What can hang from each mark
Q_947: Q_904
Q_342: Q_214
Q_620: Q_132 Q_344
Q_214: Q_904
Q_23: Q_132 Q_344
Q_392: Q_132
Q_132: Q_23 Q_620
Q_904: Q_354 Q_818 Q_947
Q_52: Q_947
Q_344: Q_23 Q_620
Q_354: Q_904
Q_412: Q_392 Q_620
Q_818: Q_412

Every row comes from one small tree of marks. Brackets hold a mark, then the marks that hang from it, in the order of their numbers. Every link used is in the known rows. Which tree was each row made from?
Known rows
{Q_214 {Q_904 Q_354 {Q_818 {Q_412 Q_620}} Q_947}}: [-.18,-.15,.03,.20,.49,-.03,.31,-.27,.23,.24,-.07,.04,.15,.36,.16,.17,-.19,.31,-.31,.05,.31,.04,.14,.13,.09,.25,-.10,.42,-.05,-.26,-.31,.16,-.02,.12,-.33]
{Q_342 {Q_214 {Q_904 Q_947}}}: [.17,-.15,-.19,.34,.35,.25,.23,-.11,.06,.12,-.21,-.11,-.04,.38,.24,.36,-.35,.13,-.39,-.13,.07,.14,.12,.34,.04,.15,-.09,.32,.04,-.21,-.31,.31,-.20,.01,-.09]
{Q_354 {Q_904 {Q_818 {Q_412 {Q_392 Q_132} Q_620}} Q_947}}: [-.26,-.07,-.04,.16,.33,.01,.55,-.18,.26,.11,-.23,.13,.08,.60,-.03,.34,-.17,.33,-.17,.20,.23,.00,.13,-.03,.29,.04,-.09,.51,.11,-.07,-.26,.06,.10,.25,-.20]
{Q_23 Q_132}: [.12,-.19,.00,.27,.08,.41,.33,-.04,.07,-.06,-.10,.04,-.19,.21,.11,.25,-.29,.08,-.19,.06,-.21,.18,.23,.17,.05,.14,.14,.15,.16,-.13,-.35,.37,-.30,.04,-.35]
{Q_947 {Q_904 {Q_818 Q_412}}}: [-.12,-.09,-.04,.08,.10,.13,.20,-.16,.16,.09,-.13,.12,-.09,.34,.09,.11,-.13,.10,-.06,.06,-.04,.19,.16,.12,.13,.17,-.03,.21,.19,-.01,-.30,.28,-.08,.15,-.23]
{Q_818 {Q_412 {Q_392 Q_132}}}: [-.13,-.22,-.11,.26,.12,.16,.40,.00,.08,.03,-.25,.06,-.01,.42,.07,.25,-.11,.10,-.01,.17,-.07,.04,.27,.10,.08,.06,.16,.28,.17,-.11,-.33,.25,.03,.21,-.21]
{Q_412 Q_620}: [-.02,-.08,-.07,.34,.10,.30,.33,-.05,.11,.05,-.11,.12,-.09,.30,.14,.18,-.33,.17,-.23,.18,.03,.03,.19,.23,.17,.15,-.03,.18,.03,-.07,-.33,.40,-.13,.05,-.37]
{Q_344 Q_23 Q_620}: [.12,-.18,-.22,.14,.13,.33,.20,.05,.04,.26,.01,.06,-.14,.18,.22,.22,-.33,.14,-.08,.01,.04,.03,.32,.22,.23,.06,.08,.13,.16,-.09,-.17,.43,-.24,.01,-.43]
{Q_354 {Q_904 Q_818 Q_947}}: [.07,-.03,-.03,.14,.26,.20,.28,-.10,.17,.12,-.09,-.05,-.05,.36,.15,.36,-.32,.25,-.25,.04,.07,.16,.09,.17,.17,.13,-.16,.41,.09,-.05,-.10,.19,-.06,.13,-.18]
{Q_52 {Q_947 {Q_904 Q_354}}}: [.00,-.12,-.24,.23,.27,.13,.11,.08,.16,.00,-.01,.07,-.09,.28,.19,.32,-.10,.05,-.25,.01,.01,.10,.35,.16,.01,.48,.11,.27,-.03,-.08,-.29,.24,-.26,.07,-.35]
{Q_392 Q_132}: [.01,-.07,-.15,.37,.06,.32,.33,.04,.02,.00,-.15,-.08,-.12,.32,.17,.27,-.26,.14,-.22,.08,-.08,.01,.23,.19,.06,.04,.17,.20,.22,-.02,-.27,.35,-.06,.16,-.27]
{Q_947 {Q_904 Q_354 {Q_818 {Q_412 Q_392 {Q_620 Q_132}}}}}: [-.30,-.23,-.01,.19,.26,.06,.44,-.18,.34,.04,-.05,.30,.08,.44,-.05,.17,-.12,.31,.00,.26,.27,-.02,.22,-.02,.23,.30,-.13,.19,-.05,-.12,-.54,.21,-.20,.36,-.41]
{Q_342 {Q_214 {Q_904 Q_354 Q_818 Q_947}}}: [.03,-.15,-.09,.39,.52,.09,.27,-.17,.15,.15,-.16,-.21,.16,.35,.18,.28,-.30,.30,-.41,-.10,.23,.12,.12,.24,.01,.25,-.21,.33,-.06,-.32,-.36,.21,-.18,.18,-.18]
{Q_818 {Q_412 {Q_620 Q_344}}}: [-.14,-.17,-.01,.20,.15,.17,.20,-.13,.14,.18,-.08,.12,-.11,.31,.18,.14,-.30,.11,-.01,.18,-.05,-.05,.13,.31,.16,.18,-.03,.16,.03,-.08,-.19,.50,.01,.07,-.18]
{Q_354 Q_904}: [.04,-.01,-.16,.23,.11,.36,.20,-.01,.02,.05,-.03,-.04,-.20,.25,.17,.28,-.25,.08,-.23,.24,-.11,.21,.17,.28,.12,.10,-.01,.30,.12,-.07,-.13,.31,-.04,.10,-.17]
{Q_904 Q_354 {Q_818 {Q_412 Q_620}}}: [-.28,-.09,.08,.30,.27,.03,.33,-.19,.14,.10,-.06,.06,.11,.29,.08,.05,-.18,.26,-.14,.25,.16,.04,.22,.07,.11,.26,-.10,.24,-.01,-.25,-.34,.33,.02,.24,-.40]
{Q_947 {Q_904 Q_818}}: [.01,-.08,-.10,.18,.09,.25,.22,-.08,.23,.07,-.11,.07,-.08,.32,.08,.14,-.24,.18,-.16,.01,.00,.17,.13,.17,.16,.17,-.09,.18,.14,.07,-.34,.25,-.20,.12,-.27]
{Q_342 {Q_214 {Q_904 Q_818 Q_947}}}: [.09,-.15,-.08,.29,.38,.20,.28,-.17,.15,.15,-.24,-.16,.04,.41,.16,.27,-.38,.24,-.42,-.15,.15,.13,-.01,.26,.08,.12,-.20,.30,.04,-.20,-.35,.22,-.19,.11,-.13]
{Q_342 {Q_214 {Q_904 Q_354 {Q_818 Q_412} Q_947}}}: [-.11,-.16,-.03,.29,.54,-.03,.23,-.26,.08,.15,-.17,-.16,.16,.36,.18,.24,-.19,.23,-.31,-.06,.19,.14,.15,.19,-.01,.25,-.16,.37,-.01,-.38,-.32,.23,-.05,.20,-.13]
{Q_412 Q_392 {Q_620 Q_132 {Q_344 Q_23}}}: [.03,-.46,-.10,.15,.14,.32,.36,.10,.30,.27,-.09,.20,-.02,.33,.11,.24,-.47,.24,.14,.16,.16,-.24,.13,.24,.29,.13,-.08,.10,-.07,-.11,-.32,.45,-.32,.17,-.36]
{Q_947 {Q_904 Q_354 {Q_818 {Q_412 Q_392 Q_620}}}}: [-.28,-.16,-.07,.22,.31,-.04,.41,-.19,.35,.12,-.12,.28,.17,.43,-.06,.09,-.05,.26,-.01,.24,.22,.11,.26,.01,.21,.33,-.18,.27,-.05,-.14,-.49,.14,-.12,.24,-.37]
{Q_342 Q_214}: [.06,-.10,-.14,.42,.14,.31,.25,-.04,-.02,-.03,-.20,-.08,-.08,.31,.16,.25,-.34,.08,-.23,.06,-.09,.14,.20,.29,.05,.14,-.09,.13,.09,-.21,-.35,.48,-.16,.13,-.17]
{Q_392 {Q_132 Q_23}}: [.10,-.19,-.11,.32,.14,.38,.21,.11,.01,.03,-.19,-.04,-.07,.26,.15,.10,-.25,.24,-.23,.07,-.16,.02,.27,.36,.12,-.02,.10,.23,.18,.01,-.23,.37,.02,.10,-.25]
{Q_818 {Q_412 {Q_392 {Q_132 {Q_23 Q_344}}} Q_620}}: [-.11,-.32,.00,.24,.27,.16,.40,.05,.12,.10,-.37,.17,.13,.29,-.01,.07,-.17,.34,-.06,.14,.01,-.03,.30,.21,.13,.01,.09,.38,.05,-.10,-.38,.32,.16,.08,-.27]
{Q_342 {Q_214 {Q_904 Q_354 {Q_818 {Q_412 Q_620}} Q_947}}}: [-.21,-.13,-.02,.33,.56,-.04,.34,-.33,.14,.17,-.17,-.04,.18,.43,.12,.19,-.23,.30,-.37,.02,.32,.07,.12,.15,.09,.25,-.22,.37,-.07,-.38,-.41,.24,-.05,.19,-.21]
{Q_392 {Q_132 Q_23 Q_620}}: [.06,-.21,-.16,.46,.11,.39,.15,.13,.05,-.04,-.25,.08,-.13,.29,.22,.07,-.14,.29,-.36,.11,-.03,-.05,.27,.39,.08,-.11,.12,.03,.16,.00,-.11,.33,.04,.13,-.28]
{Q_904 Q_354 {Q_818 {Q_412 {Q_392 {Q_132 Q_620}}}} Q_947}: [-.18,-.25,-.05,.43,.41,-.11,.40,-.07,.26,.03,-.26,.12,.19,.51,.14,.30,.00,.36,-.19,.04,.35,-.09,.31,-.02,.02,.12,.02,.23,.03,-.21,-.18,.07,.05,.34,-.28]
{Q_947 {Q_904 Q_354 {Q_818 {Q_412 {Q_392 {Q_132 Q_23}}}}}}: [-.17,-.27,-.11,.20,.34,.04,.30,-.03,.25,.10,-.21,.12,.20,.38,-.04,.03,.04,.33,.00,.13,.03,.09,.34,.14,.17,.17,-.03,.31,.08,-.06,-.40,.12,.05,.27,-.26]

Which tree is each row?
[-.17,-.12,.10,.26,.40,-.08,.35,-.22,.19,.13,-.09,.11,.19,.38,.14,.22,-.21,.32,-.15,.07,.27,.00,.26,.04,.12,.28,-.14,.35,-.04,-.24,-.27,.31,.01,.17,-.37] | {Q_904 Q_354 {Q_818 {Q_412 Q_620}} Q_947}
[-.18,-.09,-.05,.18,.25,.03,.20,-.16,.16,.08,-.04,.07,.04,.28,.10,.11,-.05,.16,-.05,.10,.06,.17,.27,.09,.07,.30,-.05,.24,.10,-.12,-.32,.26,-.06,.22,-.27] | {Q_947 {Q_904 Q_354 {Q_818 Q_412}}}
[-.15,-.11,-.05,.12,.32,.04,.45,-.11,.19,.10,-.23,.02,.05,.54,.02,.39,-.13,.24,-.10,.11,.10,.08,.15,.01,.19,.04,-.02,.51,.17,-.08,-.18,.05,.10,.27,-.11] | {Q_354 {Q_904 {Q_818 {Q_412 {Q_392 Q_132}}} Q_947}}
[-.29,-.04,-.04,.23,.26,.01,.29,-.23,.22,.09,-.04,.19,.06,.35,.05,.06,-.10,.24,-.12,.19,.17,.10,.26,.05,.16,.30,-.11,.23,.03,-.12,-.40,.28,-.07,.20,-.36] | {Q_947 {Q_904 Q_354 {Q_818 {Q_412 Q_620}}}}
[-.22,-.12,-.01,.08,.16,.09,.20,-.23,.31,.20,-.08,.21,-.08,.40,.07,.07,-.24,.18,-.01,.12,.04,.01,.04,.21,.26,.21,-.14,.14,.08,.06,-.29,.36,-.07,.13,-.18] | {Q_947 {Q_904 {Q_818 {Q_412 {Q_620 Q_344}}}}}
[-.08,-.12,-.12,.40,.38,.20,.26,-.14,.10,.11,-.13,-.26,.08,.28,.11,.12,-.27,.24,-.39,.07,.12,.16,.06,.26,.00,.22,-.16,.21,-.01,-.32,-.43,.22,-.17,.26,-.21] | {Q_342 {Q_214 {Q_904 Q_354 Q_818}}}
[.12,-.33,-.19,.30,.10,.29,.04,.14,.16,.26,-.14,.09,-.15,.20,.33,.15,-.31,.13,-.05,.03,.08,-.11,.19,.37,.07,.03,.03,-.03,.07,-.10,.00,.45,-.18,.06,-.24] | {Q_132 {Q_620 {Q_344 Q_23}}}
[-.07,-.16,.09,.22,.40,-.07,.24,-.15,.12,.13,-.09,-.02,.16,.31,.20,.26,-.17,.24,-.09,-.01,.15,.07,.27,.07,.02,.27,-.08,.35,.02,-.24,-.20,.29,.01,.19,-.29] | {Q_904 Q_354 {Q_818 Q_412} Q_947}
[.06,-.16,-.05,.26,.46,.11,.25,-.12,.24,.22,-.06,-.13,.13,.28,.22,.25,-.26,.31,-.34,-.09,.24,.09,.12,.21,.02,.25,-.09,.38,-.04,-.19,-.26,.11,-.15,.12,-.29] | {Q_214 {Q_904 Q_354 Q_818 Q_947}}
[.11,-.14,-.20,.44,.50,.14,.22,-.11,.05,.12,-.13,-.16,.07,.32,.26,.36,-.28,.18,-.39,-.09,.16,.12,.25,.30,-.04,.27,-.10,.34,-.06,-.32,-.33,.29,-.19,.07,-.14] | {Q_342 {Q_214 {Q_904 Q_354 Q_947}}}
[-.26,-.18,.01,.33,.44,-.12,.56,-.15,.28,.11,-.22,.12,.29,.53,.02,.28,-.14,.40,-.11,.09,.33,-.10,.29,-.07,.16,.21,-.07,.41,-.02,-.20,-.38,.14,.03,.29,-.35] | {Q_904 Q_354 {Q_818 {Q_412 {Q_392 Q_132} Q_620}} Q_947}
[-.17,-.24,.07,.25,.45,-.13,.46,-.19,.32,.15,-.17,.18,.30,.46,.04,.25,-.17,.34,-.05,.11,.32,.00,.26,.00,.17,.31,-.21,.38,-.14,-.26,-.37,.16,-.04,.21,-.37] | {Q_904 Q_354 {Q_818 {Q_412 Q_392 Q_620}} Q_947}
[-.04,-.15,-.06,.29,.32,.21,.23,-.09,.19,.19,-.03,-.18,.05,.21,.15,.10,-.22,.28,-.33,.09,.11,.13,.08,.26,.01,.23,-.05,.27,-.01,-.20,-.33,.14,-.14,.19,-.32] | {Q_214 {Q_904 Q_354 Q_818}}
[-.29,-.18,-.20,.40,.26,-.02,.34,-.08,.28,.00,-.22,.19,.06,.48,.05,.14,.11,.28,-.14,.17,.25,.01,.30,-.01,.05,.13,.05,.11,.11,-.08,-.32,.05,-.02,.37,-.28] | {Q_947 {Q_904 Q_354 {Q_818 {Q_412 {Q_392 {Q_132 Q_620}}}}}}
[.06,-.14,.03,.31,.38,.05,.27,-.07,.20,.11,-.08,-.07,.15,.29,.21,.30,-.29,.32,-.19,-.06,.18,.05,.25,.14,.05,.28,-.14,.32,-.04,-.18,-.22,.26,-.11,.17,-.33] | {Q_904 Q_354 Q_818 Q_947}
[-.15,-.32,.07,.22,.49,-.16,.36,-.18,.42,.27,-.15,.15,.28,.46,.09,.25,-.25,.36,.05,.07,.29,-.10,.17,.12,.20,.35,-.25,.32,-.21,-.20,-.26,.22,-.02,.20,-.23] | {Q_904 Q_354 {Q_818 {Q_412 Q_392 {Q_620 Q_344}}} Q_947}
[.09,-.24,-.17,.11,.08,.44,.24,.06,.01,.17,.09,.07,-.23,.19,.23,.30,-.41,.19,-.07,.03,.07,-.09,.30,.19,.24,.03,.13,.06,.17,-.08,-.21,.48,-.33,.15,-.48] | {Q_344 Q_23 {Q_620 Q_132}}
[-.07,-.42,-.10,.09,.20,.10,.28,.00,.24,.36,-.18,.24,.07,.32,.10,.12,-.29,.13,.24,.18,.08,-.10,.19,.21,.24,.15,-.05,.23,-.03,-.18,-.25,.41,-.11,.06,-.26] | {Q_818 {Q_412 Q_392 {Q_620 {Q_344 Q_23}}}}
[-.17,-.22,-.08,.18,.28,-.02,.31,-.13,.30,.11,-.13,.15,.15,.37,-.01,.13,-.01,.19,.06,.15,.10,.18,.27,.04,.11,.33,-.11,.27,.00,-.14,-.42,.13,-.11,.25,-.29] | {Q_947 {Q_904 Q_354 {Q_818 {Q_412 Q_392}}}}
[.19,-.30,-.02,.37,.18,.35,.05,.16,.07,.03,-.28,.09,-.07,.09,.24,.05,-.21,.30,-.27,.02,.00,.06,.26,.43,-.03,.00,.03,.10,.02,-.09,-.10,.40,.01,.00,-.26] | {Q_132 {Q_23 Q_344} Q_620}
[-.01,-.16,.11,.12,.26,.04,.25,-.16,.14,.12,-.18,.03,.04,.36,.17,.26,-.25,.17,-.10,-.06,.05,.08,.16,.11,.10,.16,-.07,.33,.12,-.12,-.18,.31,.00,.11,-.24] | {Q_904 {Q_818 Q_412} Q_947}
[-.12,-.35,.00,.06,.11,.26,.21,-.02,.09,.26,-.02,.17,-.13,.26,.22,.18,-.39,.13,.15,.15,.07,-.23,.17,.23,.22,.09,.05,.12,.08,-.15,-.20,.61,-.16,.17,-.30] | {Q_818 {Q_412 {Q_620 Q_132 {Q_344 Q_23}}}}
[-.09,-.28,-.07,.10,.15,.15,.17,-.03,.11,.34,-.09,.14,-.04,.25,.20,.10,-.33,.09,.13,.13,.03,-.10,.19,.26,.20,.12,.01,.19,.07,-.17,-.16,.55,-.06,.03,-.27] | {Q_818 {Q_412 {Q_620 {Q_344 Q_23}}}}
[-.31,-.18,.03,.14,.25,.09,.23,-.21,.29,.12,.07,.17,-.04,.35,.10,.15,-.24,.28,.00,.17,.18,-.13,.15,.15,.20,.31,-.11,.09,-.02,-.05,-.34,.41,-.15,.33,-.26] | {Q_947 {Q_904 Q_354 {Q_818 {Q_412 {Q_620 Q_132 Q_344}}}}}
[-.13,-.37,-.06,.22,.25,.17,.31,-.01,.23,.19,-.26,.18,.06,.42,.04,.05,-.21,.29,.02,.21,-.06,-.13,.19,.36,.27,.06,-.01,.23,.01,-.02,-.26,.34,.12,.12,-.15] | {Q_818 {Q_412 {Q_392 {Q_132 Q_23}} {Q_620 Q_344}}}
[-.03,-.14,-.12,.08,.14,.19,.17,.01,.26,.03,-.12,.07,-.13,.36,.08,.25,-.20,.12,-.26,-.05,-.01,.11,.10,.12,.12,.34,.01,.24,.08,.05,-.30,.17,-.27,.09,-.35] | {Q_52 {Q_947 {Q_904 Q_818}}}
[-.10,-.23,-.16,.35,.17,.23,.45,.02,.31,.16,-.20,.09,-.01,.47,.06,.24,-.34,.26,-.07,.16,.07,-.17,.13,.24,.23,.11,.00,.18,.00,.02,-.34,.29,-.08,.16,-.20] | {Q_412 {Q_392 Q_132} {Q_620 Q_344}}
[.12,-.24,.02,.39,.12,.38,.26,.03,.08,-.10,-.22,.10,-.22,.10,.18,.23,-.23,.20,-.30,-.02,-.03,.12,.26,.17,-.11,.05,.20,.06,.12,-.16,-.25,.35,-.23,.03,-.34] | {Q_23 {Q_132 Q_620} Q_344}
[-.05,-.17,.00,.04,.32,.03,.35,-.15,.23,.14,-.19,.09,.06,.47,.05,.35,-.16,.19,-.05,.13,.09,.19,.13,.09,.19,.15,-.16,.48,.05,-.14,-.15,.08,.03,.18,-.14] | {Q_354 {Q_904 {Q_818 {Q_412 Q_392}} Q_947}}
[.17,-.38,-.06,.12,.12,.38,.21,.04,.13,.22,-.08,.02,-.14,.13,.18,.22,-.41,.10,.07,-.04,-.17,.02,.21,.25,.10,.12,.13,.13,.14,-.15,-.22,.48,-.35,.00,-.29] | {Q_620 {Q_344 {Q_23 Q_132}}}
[-.17,-.19,.12,.23,.45,-.11,.24,-.22,.28,.24,-.05,.07,.16,.37,.20,.23,-.29,.34,-.04,.02,.24,-.11,.17,.17,.15,.32,-.19,.29,-.11,-.19,-.17,.35,.02,.16,-.23] | {Q_904 Q_354 {Q_818 {Q_412 {Q_620 Q_344}}} Q_947}
[.12,-.38,-.08,.11,.07,.39,.14,.14,.10,.24,-.01,.00,-.16,.19,.27,.27,-.46,.14,.11,.02,-.01,-.17,.16,.31,.14,.10,.05,.08,.09,-.09,-.16,.57,-.28,.17,-.27] | {Q_620 Q_132 {Q_344 Q_23}}
[-.29,-.20,.03,.19,.40,.05,.20,-.24,.26,.32,-.01,-.05,.06,.27,.14,.02,-.23,.29,-.18,.18,.16,-.03,.00,.28,.11,.26,-.11,.24,-.08,-.20,-.26,.25,-.01,.19,-.21] | {Q_214 {Q_904 Q_354 {Q_818 {Q_412 {Q_620 Q_344}}}}}
[-.16,-.27,.04,.24,.30,-.01,.34,-.09,.22,.10,-.15,.03,.19,.32,.03,.14,-.10,.22,.04,.21,.08,.12,.23,.06,.06,.28,-.10,.27,-.04,-.28,-.34,.18,-.03,.31,-.31] | {Q_904 Q_354 {Q_818 {Q_412 Q_392}}}
[-.30,-.22,-.16,.15,.33,-.09,.35,-.01,.28,.02,-.17,.07,.09,.48,-.01,.28,.05,.18,-.12,.06,.10,.03,.28,-.08,.07,.39,.14,.37,.05,-.10,-.39,.02,-.10,.31,-.33] | {Q_52 {Q_947 {Q_904 Q_354 {Q_818 {Q_412 {Q_392 Q_132}}}}}}
[-.23,-.25,-.09,.26,.19,.11,.40,-.07,.23,.16,-.21,.14,-.01,.48,.06,.21,-.23,.19,.03,.21,.02,-.14,.17,.18,.21,.10,.05,.22,.04,-.04,-.29,.32,.04,.19,-.16] | {Q_818 {Q_412 {Q_392 Q_132} {Q_620 Q_344}}}
